What can hang from each mark
Z320: Z611
Z218: Z26 Z32 Z72 Z612 Z618
Z392: Z611
Z32: Z218
Z603: Z218
Z72: Z218
Z611: Z218 Z890
Z612: Z218

Each row was made from one small tree. Brackets hold a mark, then the marks that hang from it, in the order of their numbers. Every link used is in the known rows. Write each row's tree.
Known rows
[Z32 [Z218 Z618]]: [-20   6  -7  -3  -6 -20  15 -15  11   6   3 -16  15   0   0   5  13   7
   3  -2  24  -8 -18   6  -5 -14  10  -4 -17 -18  -9   8  -5  10   0  -6
 -20  25 -24  -4 -17]
[Z218 Z26 Z32 Z72 Z612 Z618]: [  7  -8   5   1  -4  18   5   6   1  24 -31  10 -12 -12 -11  -3 -13  -9
 -11  -6  29   7 -12  10  -4   6  -7   7   2 -15 -15 -17  -7 -12   6 -25
  25  10  21  -2   6]
[Z603 [Z218 Z618]]: [-22   1   0 -24  10   1   9 -23   9 -12  -7   0  25 -16  -6   0   3  -6
  26  -3  10 -10 -17   3  -9  -8   5  -2  -8 -13  -7   4   4   3 -14  18
  10  26 -24  -3 -15]
[Z612 [Z218 Z26 Z32 Z618]]: [ -8   2   2   3  17  18   8 -12  -1  20 -32   9 -15 -10   4  10 -11 -10
   4  -1  25  11 -36   5 -25  -1  -4  -1   0 -34 -30 -23   2 -10  -3 -12
  -7  29  36  13 -13]
[Z392 [Z611 Z890]]: [-47   4  11  -5   8 -54  28 -29  18   2  53  -9  -3  -4  12   4  -9 -20
  16 -13   9  11 -19  -1 -10  14  -5  -3   0 -11  -7  15  67  20 -18  -5
   1  14 -19  -3  -7]
[Z218 Z32]: [-18  -1   5  -3  10 -24  22 -16   4  11   3   1 -11 -13   5   1   3  -6
   0 -19  -3   9  -3   0 -15  -4  -2  -2   7  -7 -18  14  30  13 -18  14
  -3  12 -10   2  -9]
[Z611 [Z218 Z32 Z72 Z612] Z890]: [ -7   7  -8  10   2 -14   7   1   3  21  27   3 -15 -22   1 -20 -12 -26
 -18 -21  13  11   3  11  -4  17  -4   9   8   7  -3  33  25   1 -22   7
  -7 -25  15  -9  -6]
[Z392 [Z611 [Z218 Z32 Z612] Z890]]: [-23   9   6   6  12 -33  23 -18  10  21  40   1 -27 -21   7 -14 -25 -29
   1 -19  11  18  -3   2 -15  25  -3   7   8  -1 -10  35   9  18 -23  -9
   1  -5  16  -5  -9]
[Z603 [Z218 Z612 Z618]]: [ -4 -10   0 -34   9   8   3 -23   4 -15 -18  -1  17 -24  -7  -9  -2  -4
  25   9   9  -2 -14   1  -4  -3   4   5 -10  -5  -5   4 -26  -4 -12  13
  15  22 -13   0 -13]
[Z320 [Z611 [Z218 Z26] Z890]]: [-26  14 -25  26  -6 -24   4 -22  17  13  55  10   2 -11   4 -12  -2 -25
 -15 -23  18   0  -4   4 -12  21   5   3   9 -21 -18  53   9  11 -16  13
 -46  -8  37   2  -5]
[Z603 [Z218 Z26 Z612 Z618]]: [  3 -12  -7 -17  11  28   4 -21   5  -6 -23  10   5 -22  -8 -11  -4  -6
  17  14  19   3 -16   2 -10  -3   3   4  -7 -13 -12  -7 -26   5 -11  -6
  14  22  25   4  -2]
[Z218 Z26]: [-16   0  -5  -2  10  -9  17 -17  11   5  -3   6 -11  -5   8   1  14  -7
   3  -6   8   8  -2   3  -6   8  -7  -2   4 -25 -21   1  35  12  -7   3
 -27   4  16   9  -1]
[Z612 [Z218 Z32 Z618]]: [-15  -1  11  -3  14   2  13 -17  -2   7 -26  -1  -3 -11   5  12 -13  -7
  12  -6  14   9 -28   4 -20  -2  -2  -2  -4 -24 -19  -8   8 -14  -5   5
   2  27  -3  11 -20]
[Z392 [Z611 [Z218 Z72] Z890]]: [-42  24  -1   6   2 -32  11  -6  23  13  66   0 -18  -6   8  -3   8 -35
   2 -28  19   4  -7  13   2  15  -5   3   2  -5  -4  31  71  13 -16  13
 -16 -16  -8 -11   0]
[Z612 [Z218 Z32 Z72]]: [-10  13   2  -7  13   7  10  -2   7   7 -33   0 -21  -6   5  11  10 -20
  -4 -19   2  19  -9  15 -10   0 -12  -2   4 -11 -12  -9  30 -20 -20  24
  -9   3   3   9   1]
[Z612 [Z218 Z32 Z72 Z618]]: [-13   9   8  -8   7   8   3   0   2  11 -32  -2  -4  -7  -3  13  -4 -14
   3 -13  19   6 -23  17 -10  -4  -5  -1  -3 -17 -16 -17  29 -30   1  13
  10  17 -10   5 -14]
[Z218 Z26 Z32 Z72]: [-12   6  -2  10  -2   8  10   5  12  31 -13  13 -29  -6  -3   3   5 -16
 -19 -21  17  17  -2   9  -8   3 -13  -1   9 -16 -15 -15  32   0 -12   0
  -4   0  19   0  18]
[Z218 Z612 Z618]: [ -6 -17   4 -19   8 -20  13 -18   2 -18  -3 -10  13 -16   2  -8   0   6
  16   6  12  -3  -7   3   1   9   3   4  -6  -8  -8   7   1   2   1  -1
   0   9  -6   5 -21]
[Z392 [Z611 Z218 Z890]]: [-45  14  -1   7   9 -45  21 -22  20  11  66  -6 -13 -11  17  -6 -10 -28
  14 -24  13   3 -10   2  -8  18  -4   1   1 -14  -9  43  50  18 -19  10
 -21  -7  -1  -6 -13]
[Z611 [Z218 Z32]]: [-18  11  -6  11  18 -17  12 -11   7  16  12  -1 -24 -17  10  -9   2 -16
  -3 -30   0   9   2   1 -13   6  -1   4  11 -11 -20  36  14   9 -21  26
 -21  -6  -1   2 -10]
[Z72 [Z218 Z612 Z618]]: [-11 -16  -2 -32  11 -22  11 -22   9 -23 -16 -14  33 -14  -3  -9   2  10
  25   9  13   3 -29   7   2  27   0   7  -8   2  -8  -7   6   6   5  -6
   6   9 -21  -1 -22]
[Z72 [Z218 Z618]]: [-30  -2  -4 -20   6 -30   9 -22  16 -15  -1 -12  34  -6  -2   3   5   6
  28  -1  16   2 -28   5  -4  24   4   1  -4  -8 -13  -6  42   6   7   2
   5  15 -29  -4 -22]
[Z611 [Z218 Z26 Z72 Z612 Z618]]: [  3   1 -13   6   2  11  -7   7   9   4  -4  13 -11 -16  -3 -12   2 -14
  -5  -7  30  -7 -15  12   8  10   0  13   1 -19 -14  10 -10 -13   5  -4
 -17 -14  27   0  -2]
[Z612 [Z218 Z72 Z618]]: [-12   7   3 -16   8   4  -1  -4   8 -12 -18  -3   5  -3   0  12  15 -11
  13  -4  17  -6 -27  16   1   0  -2  -2 -10 -24 -10 -16  36 -28  -1  19
  -7   6  -8   8 -16]

Write each row's tree
[  2   0  -3  -8 -12   6   3   2   8   3 -14 -14   8  -4 -10  -4  14   2
  -9   6  21  -2  -9  17  11  -9   2   4 -18  -6  -1  -3 -10  -2  -1 -10
 -14  11 -24  -7  -2]
[Z32 [Z218 Z72 Z612 Z618]]
[-10  12  -7   7 -17  12   3   5  18  26 -11  -5   6   5  -9   7  17  -6
 -19  -3  38  -8 -23  16   3 -10   1   0 -15 -27 -12 -14  10   2   7 -16
 -20  18   3  -6   9]
[Z32 [Z218 Z26 Z72 Z618]]
[-10 -12   2 -19  10 -12  11 -18   2   0 -25  -9  20 -18  -8  -8 -13   5
  12   1  13  16 -27   6 -10  26   0   8  -1   6 -13 -11  -9   5   5 -12
  25  18 -15  -3 -19]
[Z72 [Z218 Z32 Z612 Z618]]
[ -3 -14  -6  -4   6   1   8 -15   6  14 -37   2   8 -18 -11  -7 -18  -1
   4   5  24  19 -27   4 -15  30  -5   8   1  -6 -20 -19 -18   5   3 -26
  20  22  22  -1  -7]
[Z72 [Z218 Z26 Z32 Z612 Z618]]
[  5   2  -7  -6 -12  24   3   6   9  21 -25  -2   0  -3 -14  -4  10  -3
 -19  10  32   3 -12  15   8  -6   1   5 -18 -16  -5 -16 -27   2   3 -24
 -20  17  19  -4   9]
[Z32 [Z218 Z26 Z72 Z612 Z618]]
[-33  15 -18  14  -2 -48   1 -24  17  -5  60  -4  11 -12   3 -11   4 -21
  -5 -29   4  -4   1   1  -9  16  12   2  11  -8 -11  65  13   9 -15  26
 -34  -8   5  -1 -14]
[Z320 [Z611 Z218 Z890]]
[  1 -10  11  -9  -3  -3   6   4  -2   6 -19  -1  -3 -15  -9  -4 -10  -5
  -3  -9  18   6 -11  13   1   3  -2   6   0  -1  -6  -5   1 -16   1  -6
  33   7 -12  -5  -8]
[Z218 Z32 Z72 Z612 Z618]
[-13   2  12  -3  -3 -10  10   8   3  16  -2  -2   2  -6  -8   9  -4  -4
  -4 -19  24   3 -13  12  -5  -2  -5   1  -1 -11  -7  -3  30 -12   3  -1
  24  10 -23  -9  -7]
[Z218 Z32 Z72 Z618]
[  8  -4   0  -3   1  16   8   3   3  23 -24  13 -32 -14  -5  -6  -6 -16
 -21  -9  16  20   6  11  -4   7 -10   6  12  -6 -15 -13  16   0 -10  -6
   6  -3  30   3  15]
[Z218 Z26 Z32 Z72 Z612]
[  6 -11   1   3  13   1  20 -13   0  14 -24   9 -25 -18   2 -11 -11  -8
 -11  -5   7  26   3  -2 -14  10 -11   4   9 -14 -21  -6 -13  13 -16  -9
  -4   7  37  12   6]
[Z218 Z26 Z32 Z612]
[-11  12  -3 -11   5  20   5  -3  10  10 -16   9  -6 -14 -10   1   9 -22
  -3 -20   1  14   4   8 -10 -10  -4  -3  14  -1  -4  -4  14  -6 -32  28
  21  12 -17  -5   8]
[Z603 [Z218 Z32 Z72]]
[  2  -7  -9  -5  11   2  12 -17  10   4 -38   5  -5 -18  -3  -9  -8  -5
  -1  -3   9  31  -3   4 -16  32 -11   7  10   0 -21 -22   4  16 -10 -12
   4   5  25   6   5]
[Z72 [Z218 Z26 Z32 Z612]]
[-14   7   3 -13   1  14  -1  -2  10  18 -15   7  11 -16 -17   5  -5 -15
   9 -18  16   1 -15  11 -11 -16   2  -1   3  -5  -3  -8   3 -14 -15  12
  43  25 -19 -11  -2]
[Z603 [Z218 Z32 Z72 Z618]]
[ -9  16 -11   9 -10  10   8   2  21  21  -8   3 -13   6  -4   4  36 -12
 -24  -8  20   6   1  14   4  -9  -6  -3  -6 -20  -7  -4  12  11 -13   1
 -36   8  10  -2  18]
[Z32 [Z218 Z26 Z72]]
[  8   7 -13   1  -9  25   8   1  15  14 -25  -1 -20  -5  -5  -7  25 -11
 -31   5  15  12   2  15   8   0  -8   4  -9 -11  -8 -10 -19   5 -10 -12
 -31   4  24   1  17]
[Z32 [Z218 Z26 Z72 Z612]]
[-12   5 -20  22  -2 -28  -1 -22  11   4  31  12  -4 -19   4 -23 -13 -23
 -16 -12  14  10   1   1  -8  28   6   8  13 -10 -16  49 -22  12 -14   3
 -42 -11  49   6   0]
[Z320 [Z611 [Z218 Z26 Z612] Z890]]
[  5  -1   1 -15  -2  -6   7   0   1   6 -21   4 -20 -17  -4  -9   0 -12
 -11 -15   6  15   9  10   1   4  -9   6  10   3  -5  -4  17  -7 -14   8
  15  -5   1   1   2]
[Z218 Z32 Z72 Z612]
[  6  -5  -7  -8   0  11   9  -1  11   3 -15   8 -22  -9   1 -10  13 -13
 -12  -3  13  10   7  11   8   7 -14   5   1 -12 -10  -9  23   0  -6   9
 -18  -9  26   6  13]
[Z218 Z26 Z72 Z612]
[  2   4 -17  20   0  -3  -2 -18   8  -8   2  11   3 -18  -3 -14 -14  -8
  -3  -8  23   0   2   5  -3   7   8  11   6 -17 -24  39 -49  -3   5  -1
 -24   0  36   6  -4]
[Z320 [Z611 [Z218 Z26 Z612 Z618]]]
[  4 -17   6  -1   6   2  13 -11  -4  15 -21   9  -7 -18  -4  -7 -25  -4
  -1   1  26   8 -17  -1 -13   5  -6   6  -1 -17 -22   1 -19   4   2 -24
  15  17  31   4  -9]
[Z218 Z26 Z32 Z612 Z618]
[-10  10  -8  -3   7  32   0   1   8   4 -29   8   0   0   2  10  13 -14
   7  -1  27  -1 -29  14  -5   4  -7  -1  -8 -37 -18 -21  31 -24   4   9
 -12  11  25   9   0]
[Z612 [Z218 Z26 Z72 Z618]]
[ -7 -11 -11 -16   5   7   4 -16  11 -10 -23   3  23 -14  -5  -7   0   4
  17  10  22   9 -26   5  -3  32   0   8  -6  -8 -14 -18   4   6   7 -16
   3  10  11   3 -10]
[Z72 [Z218 Z26 Z612 Z618]]
[ -1  -8   4 -18  14  18   4 -18  -3   5 -25   7   5 -29 -12  -8 -17  -6
  17   6   7  13 -15  -1 -16  -7   4   4   0   1  -8   1 -40  -1 -16   0
  35  25  -2  -1 -12]
[Z603 [Z218 Z32 Z612 Z618]]
[-15   0  -1  -1  -3   2   4   4  10  13  -4   5   4   0  -4  10   8  -8
   1 -10  32 -10 -12  14   3   0  -2   1  -6 -25 -13 -11  44 -10   8  -6
   2   9   1  -1  -1]
[Z218 Z26 Z72 Z618]
[ -9  11  -3  -7  13  20   2  -4  13   1 -24  13 -24  -1   6   9  27 -20
  -4  -6  15  10  -4  13  -3   5 -14  -2  -2 -28 -16 -20  50 -20 -13  23
 -31   0  30  13   6]
[Z612 [Z218 Z26 Z72]]
[ -4  13  -3   7  10  28   5   1   6  13 -37  13 -35  -5   3  11   9 -21
 -15 -13  15  22 -11  13 -16   0 -14  -1   6 -28 -23 -26  29 -17 -17   7
 -13   5  32  11  10]
[Z612 [Z218 Z26 Z32 Z72]]
[-11   5  -9   6  -7  -2  11  -7  14  24  -5  -7  10   0  -1   5  13   2
  -7   2  30   0 -19   5  -6  -7   4  -2 -16 -35 -16  -5 -11  15   1 -22
 -30  29  12  -1  -7]
[Z32 [Z218 Z26 Z618]]
[  3   6  -4 -14  -7   1   9  -3  12   6 -18 -11 -11  -6  -4 -10  27  -6
 -22   1   9  10   0  18  14  -5  -4   3  -9   0  -1  -2  -9   6 -17   9
 -30   0  -3  -3   7]
[Z32 [Z218 Z72 Z612]]
[ -3  -9  -6 -17  15 -16  13 -22   8 -10 -32  -7   4 -18  -3  -9  -3   3
   8  -7  -8  27  -7   5  -9  22  -9   7   9  11 -11  -5   5  15 -14   6
  12   4  -5   0  -8]
[Z72 [Z218 Z32 Z612]]
[-21  -3  -6   3   6  -8  11 -11  13  19 -16  -3  18  -9  -8   5 -10  -3
  11 -11  26  16 -37   4 -19  26  -2   3   4 -15 -22 -23  18   8   5 -21
  14  23  12  -5 -10]
[Z72 [Z218 Z26 Z32 Z618]]
[ -2  -6   0 -11  -3 -11  13 -16   4   0 -13 -19   9  -9  -5  -6   5   9
  -2  11  20  -3 -13   6   3  -9   6   4 -17  -9  -5  10 -33  10   1 -11
 -19  22 -13  -1 -14]
[Z32 [Z218 Z612 Z618]]
[-13   9  -8  -4   0  24  -4  -2  17  14 -11  15  12  -9 -13   3  11 -16
   6  -4  24  -5 -16  11  -4  -9  -2  -1  -6 -21  -9 -15  20 -10  -7   2
  11  20   1  -5   9]
[Z603 [Z218 Z26 Z72 Z618]]
[ -7   5  -1   2  21  14  14 -15   4  17 -35  13 -29 -11   9   5   0 -17
  -2 -10   9  22 -15   2 -23   7 -12  -2   6 -29 -30 -12  10  -7 -19   5
 -20  14  39  16  -3]
[Z612 [Z218 Z26 Z32]]
[-25  -2  -2 -11   7 -25  11 -19  10   6 -12  -8  29 -10  -5   6  -6   3
  17 -12  13  11 -24   8 -13  22   1   2   5  -3 -14  -5  20   3   3  -6
  24  21 -31  -6 -22]
[Z72 [Z218 Z32 Z618]]
[-36  17   2  22  12 -25  18 -14  17  46  51  11 -31 -14  10  -3 -24 -39
  -4 -30  22  19 -21  -3 -24  20 -10   2  10 -20 -27  27  26  26 -22 -17
 -13   1  31  -6   3]
[Z392 [Z611 [Z218 Z26 Z32] Z890]]
[  1 -15   1  -6  11   4  13 -15   1   1  -6   7   0 -13   0  -9  -6   1
   6   9  20   1 -11   3  -2   8  -3   6 -10 -19 -18   0  -6   2   9 -14
  -5  15  26   9  -7]
[Z218 Z26 Z612 Z618]
